What can hang from each mark:
lifi: velaz
turi: mapa velaz
memi: lifi revo
gase: gani velaz
bupeb: revo
tebi: revo turi
beka: revo
revo: bupeb mapa
velaz: gase lifi revo turi

Each row was made from one small tree. The marks that hang from a mark follow it in brackets, in alphabetical order. Every link used is in the known rows. Write each row's tree.
Known rows:
tebi(revo turi(velaz)): [-1.035  0.735 -3.788  1.026  0.046  5.033  3.955  0.668 -1.639  0.752
  2.030 -0.611  0.197  4.534  2.515 -2.430  1.182 -2.811 -1.237 -3.420
  1.549 -1.297 -1.144  1.259 -5.406]
bupeb(revo(mapa)): [-1.550 -1.223 -5.837 -1.549  2.066  1.084  0.324 -2.388 -3.197  0.180
  1.079 -2.191  1.956  2.654 -0.983 -2.121  3.049  1.473 -0.387 -3.912
  2.333 -4.250 -1.738 -3.446 -3.582]
lifi(velaz(gase(gani))): [ 1.014 -0.466  3.985 -0.061  0.050 -2.962 -1.302  2.250  0.293  3.980
 -0.703  0.736  2.170 -2.123  1.556 -3.229  0.844 -1.481  3.331 -0.627
  2.077 -0.707 -1.578 -3.825  0.703]
beka(revo): [-0.522  1.984 -2.960 -2.672 -0.693  2.255 -3.751 -2.025 -0.397 -0.994
 -0.703 -0.581  1.983  3.951  1.233 -3.411 -2.154 -1.170  0.912 -6.658
  4.213 -1.043 -2.797 -3.940 -5.032]
revo(bupeb mapa): [-1.140 -0.631 -6.315 -2.985  0.637  3.913  4.340 -1.185 -1.203  1.640
 -1.053 -4.598  2.646  0.118 -0.244 -0.183  1.307  2.009 -1.002 -5.114
 -1.139 -1.515 -2.310 -2.948 -1.723]
gase(gani velaz(lifi revo(bupeb) turi(mapa))): [-2.103 -0.749  0.541 -0.544 -3.356 -2.393  1.538  1.921  2.501 -2.062
 -2.993  1.571 -1.952 -0.381 -1.147  0.641 -0.780  0.487 -0.983  2.613
 -4.982 -2.561  0.370  2.017  2.300]
gase(gani velaz(lifi)): [ 1.654 -2.009 -1.577 -1.571 -4.823 -2.114 -2.162  3.102 -0.527  1.156
 -3.484  1.116 -0.782  2.613 -0.325 -5.808 -0.677 -1.199  1.511 -1.538
 -1.844 -4.666 -1.537 -3.322 -2.091]
velaz(gase lifi revo(bupeb mapa)): [ 1.803  0.856 -1.571 -0.261  3.537  1.808  0.669 -2.312 -1.571  0.200
  2.569 -1.773  1.597 -2.138  0.573  3.242 -0.308  0.660 -1.980  0.726
 -0.815  4.202  1.793  2.270  1.055]
tebi(revo(bupeb mapa) turi(velaz(gase lifi))): [ 0.979  1.764 -4.048  1.120  2.560  5.061  7.592  0.887 -1.570  2.257
  5.798 -1.116  2.723  0.011  3.552  2.338  2.116 -1.979 -4.683  0.078
 -1.818  4.403  0.471  5.913 -1.844]
gase(velaz(lifi revo turi(mapa))): [-0.031  0.017  1.835 -0.421 -1.970 -1.349 -2.084 -1.088  0.971 -3.245
  0.332  1.795 -4.968  0.802 -0.655  0.592 -0.971 -0.311 -0.772  3.088
 -0.629  0.015  2.076 -0.537 -0.425]
gase(gani velaz(lifi revo(bupeb mapa) turi)): [ 0.030 -0.455 -0.564  0.894 -0.897 -1.386  2.600  2.168 -0.423 -1.235
 -2.272  0.580  0.051 -2.485 -0.786  1.247  0.741  1.522 -1.237  1.814
 -5.715 -2.931  0.171  2.540  1.241]
memi(lifi revo): [-0.186 -1.059 -3.065  2.307 -5.057 -0.209 -6.444 -0.832  1.455  1.531
 -1.109 -4.679 -1.385  5.751 -1.294 -0.950  1.697  3.404 -1.001 -3.741
  6.320 -3.004 -3.056 -3.843  0.870]
memi(lifi): [ 0.999 -1.513 -2.283  0.389 -3.597  1.223 -2.654 -0.778  0.290  1.679
 -0.837 -3.426 -0.939  4.650 -1.591 -2.609  0.217  2.062 -0.100 -4.116
  4.269 -1.640 -2.445 -4.837 -0.907]
lifi(velaz(revo(mapa))): [-0.045 -0.261  0.344 -0.276  2.147  0.729 -1.245 -3.591 -1.371  0.865
  2.028 -2.370  0.743 -1.977  2.254 -0.338  0.213  0.704  1.209 -1.249
  1.150 -1.076 -0.648 -2.621 -0.465]
gase(gani velaz(revo(bupeb mapa) turi)): [-2.320 -0.127 -0.992  1.071 -1.276 -0.678  4.443  2.251  0.423 -0.738
 -4.063 -0.113 -0.079 -2.601 -2.019  1.447  2.135  2.088 -0.231 -0.911
 -5.079 -5.796 -1.902  1.729  0.093]
turi(mapa velaz): [-2.510 -1.407 -4.129 -4.802 -2.865  2.387  1.400 -3.125  1.675 -0.661
 -1.435 -0.241 -2.530  4.310 -1.454 -2.382 -2.123  1.965  0.368 -2.820
  0.101 -1.285 -3.144 -4.100 -1.952]
turi(velaz(lifi revo(bupeb))): [ 1.900 -1.027 -3.753 -1.079 -0.113  1.782 -1.097 -3.373 -2.211 -2.139
  0.721 -0.186 -1.468  4.205  0.165 -1.255 -4.774  2.638 -2.194  1.511
 -3.418  1.898  0.832  0.606  0.633]
velaz(gase(gani) lifi revo(bupeb mapa) turi): [ 0.451  1.063  2.485  1.101  3.933 -0.527  2.327  1.466 -0.440 -0.260
  0.167  1.143  2.858 -5.388 -0.740  4.145  0.934  0.462 -0.225  2.736
 -2.277  3.256  1.852  4.053  3.087]
gase(velaz): [ 0.815 -0.955 -3.042 -1.281 -3.663  0.309 -0.972  0.473 -1.139  0.857
 -2.544 -1.014 -2.660  3.698 -0.717 -4.479  0.763 -0.073  0.658 -3.517
  0.297 -4.805 -1.872 -5.443 -4.265]
velaz(gase(gani) revo): [-0.758  0.352  2.058  0.842  1.333 -1.174 -1.993  0.762  0.397  0.342
 -2.326  1.855  1.117 -0.520 -1.679 -0.628 -0.264 -1.504  3.519 -2.073
  2.182 -1.426 -0.536  0.428 -0.649]
tebi(revo(mapa) turi(velaz(gase lifi))): [ 1.657  1.751 -2.005  1.223  2.724  4.494  4.712  0.383 -1.627  1.767
  6.120  0.415  1.448 -0.001  3.194  1.111  2.177 -3.220 -2.730  0.187
  0.978  4.158  0.542  4.620 -3.642]
tebi(turi(mapa velaz)): [-2.895 -0.647 -4.174 -2.328 -1.025  3.322  3.947 -1.782  0.803 -0.633
  0.127 -0.587 -2.140  3.012  0.189 -1.306  0.018 -0.058  0.379 -0.622
  0.626 -0.666 -2.038 -1.540 -2.394]

Which tree is each row?
[ 0.851 -0.533 -4.038 -1.311  1.915  2.828  0.561 -3.056 -2.001 -0.837
  1.272 -2.994  1.828 -0.030  0.748  1.311 -1.037  1.374 -1.786 -1.160
 -1.993  1.277  0.900  0.632  0.267]
velaz(lifi revo(bupeb mapa))
[-4.693 -0.544  0.017 -0.473 -3.630 -1.966  3.507  2.017  3.352 -1.656
 -4.712  0.990 -2.010 -0.496 -2.307  1.006  0.599  0.934 -0.004 -0.174
 -4.015 -5.489 -1.680  1.125  1.110]
gase(gani velaz(revo(bupeb) turi(mapa)))
[-1.684 -0.643 -0.715 -2.069 -1.268 -0.974  1.370 -1.128  3.100 -0.835
 -0.692  2.718 -0.568  1.026 -1.448  1.191 -3.781  1.193 -0.833  2.330
 -3.820  1.899 -0.844  3.824  3.607]
turi(mapa velaz(gase(gani) lifi revo(bupeb)))
[ 1.353  0.881  2.478  1.725  2.465 -1.285 -1.167 -1.552 -0.908  1.918
  2.489 -1.466  0.396 -1.672  2.448  0.769 -0.479  0.088 -0.447  1.474
  0.524  2.286  0.851 -1.127  2.066]
lifi(velaz(gase revo(bupeb)))
[ 0.739 -0.405  1.667  0.931 -0.915 -1.872 -0.400  1.656 -0.436 -1.559
 -1.808  2.201 -0.919 -2.348 -1.110 -0.019  0.639  0.209  1.063  1.651
 -3.038 -2.948  0.291  1.337 -0.488]
gase(gani velaz(lifi revo(mapa) turi))
[ 1.492 -0.456  3.090  1.687 -1.823 -3.171 -2.935  2.555 -0.788 -2.043
 -2.653  3.188 -2.232  0.248 -0.983 -1.992 -0.848 -0.779  1.431  2.650
 -1.846 -2.821  1.416  0.238 -0.345]
gase(gani velaz(lifi revo turi))
[-1.828  0.387  4.715 -0.156  1.391 -1.284 -1.351 -2.594  1.325 -1.127
  1.821 -0.161 -2.010 -2.068  1.419  0.975 -0.514  0.142  1.318  2.315
  2.083  1.256  1.113 -2.679  1.592]
lifi(velaz(revo turi(mapa)))
[ 3.248  0.686  1.963  0.593  2.602 -0.048 -4.850 -1.998 -1.811 -0.958
  2.273  0.996 -0.855  0.370  0.256  0.000 -1.854 -1.384  0.768  1.408
  3.081  4.132  2.909 -0.209 -0.610]
velaz(gase lifi revo)
[-0.874  1.126  5.113  2.203  3.959 -2.259  3.345  1.398  0.471  1.988
  0.621  0.145  3.167 -7.428  0.982  3.582  2.128  0.969  0.814  2.580
 -1.687  1.110  0.139  2.053  4.071]
lifi(velaz(gase(gani) revo(bupeb mapa) turi))
[-1.541 -0.696  2.708 -0.302 -3.348 -3.094 -1.309  1.547  2.440 -2.442
 -2.591  3.046 -3.073 -0.263 -1.578 -0.490 -0.790 -0.737  1.100  2.424
 -1.969 -2.775  0.409  0.724  0.663]
gase(gani velaz(lifi revo turi(mapa)))
[-0.446  0.100  4.344 -1.965  0.486 -1.991  0.418  2.406  2.318  0.334
 -0.744  2.542  0.467 -2.761 -1.226  0.623  0.195 -1.749  2.040  2.074
  1.705  3.219  1.102 -0.547  1.615]
velaz(gase(gani) lifi turi(mapa))
[-1.161  0.642  5.633 -0.042  1.548 -2.463 -1.406  0.779  2.367 -1.645
 -0.148  3.573 -0.319 -2.989 -1.340  2.676 -0.804 -1.629  1.996  3.431
  1.555  3.352  2.185  2.285  2.548]
velaz(gase(gani) lifi revo turi(mapa))
[-1.643  0.131 -3.370 -1.228 -1.328  4.336  3.734 -0.536  0.818 -0.197
  3.951  0.052 -0.493  4.330  3.241 -1.351 -0.205 -3.415 -2.289 -1.038
  0.624  1.585 -0.027  2.636 -3.306]
tebi(revo turi(mapa velaz(lifi)))
[ 0.247 -0.021 -0.663 -0.314  2.216  0.031  1.556  0.366 -0.146  0.914
 -0.116 -0.211  3.455 -3.189 -0.236  2.297 -0.190  0.034  0.011 -0.069
 -2.231  1.376  0.173  3.537  2.214]
velaz(gase(gani) lifi revo(bupeb mapa))
[ 2.617 -0.865  0.307 -1.701 -0.939 -0.982 -1.282  1.212 -0.353  1.181
 -1.043  3.417  0.112  1.712 -0.858 -3.388 -2.706  0.024  1.507  1.234
 -0.807  1.723 -1.017 -0.834  0.116]
turi(velaz(gase(gani) lifi))
[ 3.515  1.741  5.298  1.940  4.367 -0.641 -3.981 -0.840 -2.258 -1.951
  2.654  2.173 -1.257 -1.855 -0.115  1.909 -0.952 -1.030  0.610  4.212
  3.206  6.113  4.581  0.331  0.447]
velaz(gase lifi revo turi)
[ 1.672  0.482 -1.283  0.784  0.303  0.311  1.531 -0.374 -1.828 -1.582
  0.647 -0.927 -1.812 -1.551  0.014  2.121  0.615  2.077 -2.937  2.539
 -4.337 -0.077  1.780  1.251  0.055]
gase(velaz(lifi revo(bupeb mapa) turi))
[ 2.161 -0.679  1.533 -1.208  0.211 -1.274 -2.189  2.352 -0.407  2.009
 -1.284  1.450  2.085 -0.241 -0.277 -2.860 -0.567 -2.034  2.632 -0.592
  1.679  1.367  0.354 -1.649 -0.285]
velaz(gase(gani) lifi)
[-5.003  0.631 -5.099 -0.663 -0.715  5.372  7.541  1.153  1.422  1.576
  1.605 -4.019  2.686  2.151  3.044  0.679  3.253 -3.881 -2.543 -5.339
  1.122 -1.282 -0.983  2.173 -3.123]
tebi(revo(bupeb) turi(mapa))
[ 1.757 -0.079  2.803  0.688  1.255 -1.794 -4.058  0.671 -0.488  0.004
 -0.615  2.374  1.159 -0.277 -0.488 -0.856 -1.803 -2.103  2.532  0.664
  1.571  1.433  1.462  1.196  0.556]
velaz(gase(gani) lifi revo)
[-1.202 -1.171 -0.800  0.613 -3.972 -1.879 -2.004  1.454  0.280 -0.526
 -4.744  1.395 -1.727  2.472 -1.659 -3.516 -0.286 -0.602  2.475 -2.940
 -1.282 -7.586 -2.267 -1.278 -2.530]
gase(gani velaz(revo))
[ 1.886  0.901  6.109  2.096  3.170 -2.433 -3.009  1.776 -0.918 -1.360
 -0.136  3.559  0.531 -2.689 -0.873  0.833 -0.902 -1.506  2.570  3.430
  1.642  3.250  3.033  1.831  1.520]
velaz(gase(gani) lifi revo turi)
[ 0.741  2.102  4.118  2.238  5.142 -0.763  2.524 -1.152 -1.117  1.221
  3.573 -1.251  1.083 -6.559  1.904  4.571  2.139  1.470 -0.919  3.314
 -0.302  3.888  1.654  0.585  3.121]
lifi(velaz(gase revo(bupeb mapa) turi))
[-0.853 -1.008 -5.114  2.186 -5.052  0.253 -3.729 -0.352  1.517  2.003
 -1.317 -6.152 -0.128  5.439 -1.062  0.161  1.889  4.596 -3.123 -3.879
  3.685 -2.779 -3.147 -2.538  2.423]
memi(lifi revo(bupeb))
[ 2.641  1.859  3.670  1.300  5.468  0.591 -1.211 -1.601 -1.974 -1.506
  3.418  1.055 -0.128 -4.300 -0.216  3.785  0.611 -0.157  0.082  3.423
  2.126  5.970  3.681  1.424  0.303]
velaz(gase lifi revo(mapa) turi)
[-1.524  0.504  3.655 -0.175  1.448 -1.827  1.516  1.217  2.526 -1.310
 -0.562  1.954  0.864 -3.114 -1.131  3.724 -0.840 -0.608 -0.014  3.357
 -1.259  3.646  2.085  3.515  4.111]
velaz(gase(gani) lifi revo(bupeb) turi(mapa))
[ 0.962 -1.074  0.171  3.076 -4.706 -2.521 -7.532 -0.935  1.493  3.260
  1.346 -4.998 -1.254  3.609  1.550 -1.825  1.661  3.272 -0.944 -1.305
  6.037 -2.208 -2.757 -5.093  3.077]
memi(lifi(velaz) revo)
